Each row was made from one walk, in order. Every step used is in the known rows, and no mark comes twice. Write each row's walk.
(in the rows, 128 means zero)
Known rows:
lomun/mava/tigad: [157 173 133 150 177 134 121 168 149  66 128 123 104 117 157 130 153 119
 145 169 104 154  84 158 134 120 102 131 154 104]
vunun/lopan/misemul/tigad/mava/lomun: [105 125 117 100  80 124 125 140 149 109 132 105  80  94 146 103 147 122
 113 107 142 173 179 139  80 161 126 154  88 110]
veza/lomun/mava/lopan/misemul/navi: [132 140 123 162 190 102 109 196 160  74 131 114  74 104 168  84 148 129
 142 139 101 140 160 141 135 116 133 136 139 128]
navi/misemul/tigad/mava/lopan: [116 105  39 106 118 156 120 180 139 117 156 129 213 123 112 173  89 153
 138 157 210 182 154 160 100  76  68 125  93  71]
veza/lopan/misemul/tigad: [ 86 125  97 113 132 126  73 142 165 111 155 106  39 131 162 137 156 131
 117 148 127 167 181 143 145 134  93 117 112 144]
veza/lomun: [130 122 125 142 171 103 120 151 138 102 146 129  99 118 160  96 135 136
 141 108 107 115 167 120 148 113 169 134 124 150]
lopan/misemul/navi: [ 92  96  87 117 107 132 100 157 114 109 143  88  82 125 155 124 126 131
  84 137 156 164 139 136 115 130  84 128 100 112]
navi/misemul: [144 113  68 104 138 141 158 160 134  99 137 151 160 139 126 143  77 125
 130 138 179 163 123 146 118  89 113 125 106 100]
lomun/mava: [153 153 147 149 164 120 118 153 163  87 123 123  80 128 132 107 136 107
 130 152 109 142 110 138 148 145 125 135 144 117]
vunun/lopan/veza/lomun/mava/tigad/misemul/navi: [115 147 106 114 127 128 143 158 133  78 135 111  34  84 170 107 149 121
 126 106 135 155 162  98  98 147 135 144  66 131]
misemul/navi/mava/lopan/veza: [124 104  92 141  95 167  81 169 104 139 103 111 169 110 126 152 113 164
 150 166 201 159 118 119  83  70  71 130  69  82]
vunun/lopan: [133 148 137 114 105 123 160 123 140 118 106 132  87 110 136 104 138 109
 136 110 117 135 152 119 103 166 141 142  97 130]
lomun/mava/lopan: [153 172 155 160 168 120 132 177 170  94 100 129 112 111 126 109 146 114
 151 164 103 145 116 157 116 135 107 129 168 108]
lomun/veza/lopan/misemul/navi: [134 134 109 130 176 142  79 175 173 114 131 101  71 144 165 116 140 130
 121 148 107 159 153 131 144 125  75 114  95 157]
tigad/mava/lopan/veza/lomun: [110 112 113 137 116 149 105 143 127 130 141 106 151  82 159 134 132 181
 127 108 150 143 178 118 109  76 130 145 119 118]
tigad/misemul/navi/mava/lomun: [138  86  85 112  91 166  87 174 114 170 127 115 189 115 100 194 109 174
 144 138 202 177 132  97 103  93  63 135  85  63]
lomun/veza/lopan/misemul/tigad/mava/navi: [133 135 105 122 165 150  70 170 173 115 143 102 104 134 173 135 150 145
 122 152 115 165 158 131 133 105  70 121 102 146]
lopan/misemul: [103 109 118 111 114 116 126 140 135 104 149 107  75 124 160 101 124 120
  84 120 132 155 152 146 112 137 122 131 132 129]
navi/mava/lomun/veza/lopan/misemul/tigad: [167 109 145 126 117 152  63 167 167 120 113 136 154 120 131 114 120 153
 163 147 177 184 135 149  82  68 126 151  97  95]
vunun/lopan/veza/lomun/mava: [119 151 137 118 129 108 155 137 148  74 129 122   9  91 167  68 143 102
 121  94 116 137 172 101 106 161 179 149  79 155]
tigad/misemul/navi/mava/vunun/lopan: [130  95  82 109  81 159 110 176 118 176 113 111 190 106 107 197 107 169
 144 143 197 169 143  91  94 123  56 129  80  60]
veza/lomun/mava: [147 141 137 159 196  98 113 167 162  73 142 127  65 118 162  82 141 123
 141 125  94 125 153 126 161 124 168 139 135 144]
veza/lomun/mava/kidi: [138 151 149 166 213 114 128 169 153  64 133 123  87 108 169  98 147 125
 133 123  86 126 130 137 165 121 165 143 151 142]
tigad/mava/lopan/veza: [110 114 113 131 101 159 109 135 123 139 134 106 159  85 148 143 128 179
 122 116 157 149 165 120 103  84 115 142 122 112]
lopan/mava/tigad/misemul: [128 112  83  98 158 178 129 149 108  85 160 102 112 111 173 155 141 168
 122 123 130 148 136 120 133 109  84 120 155  94]
veza/lopan/vunun: [105 115 112 115 154 147  76 103 151 109 120 132   4 119 182 148 151 153
 128 115 109 151 154 114 165 123 114 115 129 163]
tigad/mava/lomun/veza/lopan/misemul: [147 105 129 125 125 159  70 142 158 126 133 108 132 104 155 130 141 174
 125 103 135 174 152 130 133  85 131 159 119 118]

Which walk is each row?
[100 107  95 124  94 149  61 144 135 144 157 100 187 105 105 164 150 165
 136 139 177 164 154 142 112 110  96 144 101  87] | misemul/tigad/mava/lomun
[122 154 122 110 130 119 157 151 142  76 139 120  30  84 172  97 147 116
 127  99 123 152 169 102  97 151 154 145  84 138] | vunun/lopan/veza/lomun/mava/tigad/misemul
[108  93  34 100 120 163 111 170 136 110 154 130 186 116 126 176  90 161
 130 145 212 188 153 157 101  75  65 122  96  75] | navi/misemul/tigad/mava/lopan/vunun
[166 124 122 130 114 165 102 150 116 115 123 143 194 120 152 148 109 165
 168 165 177 160 103 147  85  48 106 137 109  80] | navi/mava/tigad
[122 142 136 107 138 159 172 121 126  81 109 114  70  97 164 106 144 124
 116  95 106 135 144 119 119 165 136 143 125 122] | vunun/lopan/mava/kidi
[105 113 101 123 122 140  72 153 152 119 115 109  63 122 170 147 139 147
 128 153 143 172 156 130 138 118  91 123 106 124] | veza/lopan/misemul/navi/mava/vunun
[130 139 130 154 174  91 125 188 164  75 116 111  64  95 173  87 146 120
 136 129 100 139 156 128 138 153 151 141 130 123] | veza/lomun/mava/vunun/lopan/misemul/navi
[148 143 103 146 192 107 115 187 152  58 146 134 108 115 166 115 142 126
 148 147 121 142 134 132 142  90 137 138 128 120] | veza/lomun/mava/navi/misemul/tigad
[119  94  81 105  75 159 111 172 114 166 121 106 168  99 114 192 106 167
 133 134 206 172 147  83  87 122  66 130  70  67] | tigad/misemul/navi/mava/vunun/lopan/veza
[115 136 130 103  96 115 158 132 144 104 120 117  49 108 159  83 133 103
 106 104 120 153 169 131  91 171 136 143 100 130] | vunun/lopan/misemul
[149 154 128 157 206 107 115 178 152  60 146 125  83 110 179  97 153 131
 152 137  91 134 135 141 151 106 151 137 143 135] | veza/lomun/mava/tigad
[131  85  75 112  92 166  89 169 109 173 137 110 186 123 105 197 103 174
 136 145 203 169 140  92 110  98  50 125  77  67] | tigad/misemul/navi/mava
[128 119 122 108  81 133 128 148 134 106 104 114  73 100 150  96 131 120
 122 116 153 174 151 128  74 142 125 155  75 102] | vunun/lopan/misemul/navi/mava/lomun
[112 100  39 104 112 150 124 176 138 119 151 127 217 121 114 182  87 151
 132 153 213 180 144 153 109  94  80 126  95  67] | navi/misemul/tigad/mava/vunun
[103 135 131 120  90 110 164 161 141 133  71 113 132  81 146 135 140 118
 126 129 125 146 134 131  84 189 117 133 134  96] | mava/vunun/lopan/misemul/navi
[110  85  90 119  94 143  85 159 115 112 138  96 104 125 156 123 108 143
  97 147 181 175 140 136  99 103  85 134  86  94] | lopan/misemul/navi/mava
[122 143 133 149 173  83 124 189 176  75 128 114  71  94 165  86 153 116
 139 132 100 139 169 139 132 160 155 140 137 125] | veza/lomun/mava/vunun/lopan/misemul/tigad
[138 146 140 159 195  93 121 188 169  71 134 123  69 104 170  74 148 124
 142 130  91 135 165 145 134 119 152 137 154 137] | veza/lomun/mava/lopan/misemul
[122 135  99 113 176 164  92 131 141  82 142 116  42 124 191 145 164 156
 142 137 100 147 151 126 171 106 101 116 143 140] | veza/lopan/mava/tigad
[135 144 145 150 179  83 137 180 173  72 118 120  61  95 175  78 147 114
 137 120  87 133 162 134 137 156 170 143 146 132] | veza/lomun/mava/vunun/lopan/misemul
[ 97 118 119 124 142 112 126 136 124  81 162 117  41 101 170  89 133 128
 105  93 139 126 167  97 123 114 186 135  95 169] | lopan/veza/lomun
[126  93  41  97 139 165  86 172 157 100 153 130 156 123 134 170 100 160
 134 138 200 200 150 152 119  73  76 129  84  91] | navi/misemul/tigad/mava/lomun/veza/lopan/vunun
[154 109 149 135  92 139 119 151 138 147  82 144 209 107 126 145  97 156
 162 152 176 145 118 130  84  96 134 138 128  76] | navi/mava/vunun
[163 166 145 145 162 130 126 154 142  75 110 132 108 120 149 133 154 113
 134 164 106 143  74 128 130 111 116 139 156 108] | lomun/mava/navi
[165 114 111 118 107 170 104 162 117 132 134 140 208 116 144 172 104 177
 166 160 191 170 116 133  81  51  87 135 106  68] | navi/mava/tigad/misemul
[140  83  80 108 115 177  63 173 132 160 123 113 143 114 125 195 115 185
 142 134 189 186 142  93 113  91  48 127  81  82] | tigad/misemul/navi/mava/lomun/veza/lopan/vunun
[104 128  96 129 158 126 111 170 124  66 166 102  42  94 176 119 142 138
 113 118 146 150 147  99 126 109 139 134  90 139] | lopan/veza/lomun/mava/tigad/misemul/navi
[135 144 115 101 131 153 160 130 125  78 123 115  65 100 175 105 152 129
 133 109 109 141 148 122 107 150 122 137 117 115] | vunun/lopan/mava/tigad
[161 144 115 147 198 108 129 181 150  55 136 141  97 115 175 106 136 124
 145 136 109 137 127 127 146  86 154 141 138 128] | veza/lomun/mava/navi/misemul
[147 104  78 112 109 174 116 134 104 118 139 128 204 110 160 184 112 178
 121 130 174 160 114 113 122  40 103 149 117  86] | tigad/mava/navi/misemul
[ 90 139 114 130 115 122 127 180 146 129 126 112 150 101 131 127 148 132
 130 155 138 157 164 176  65 122  74 117 153 105] | mava/lopan/misemul/tigad
[117 107 120 114 144 144 145 137 128  99 110 105 114 101 156 128 133 147
 119 116 117 122 137 119 136 151 128 122 176 102] | lopan/mava/vunun
[117 111  44 102 128 142 130 175 138 106 158 137 182 139 107 162  88 127
 132 158 203 175 139 159 109  98  82 118  88  85] | navi/misemul/tigad
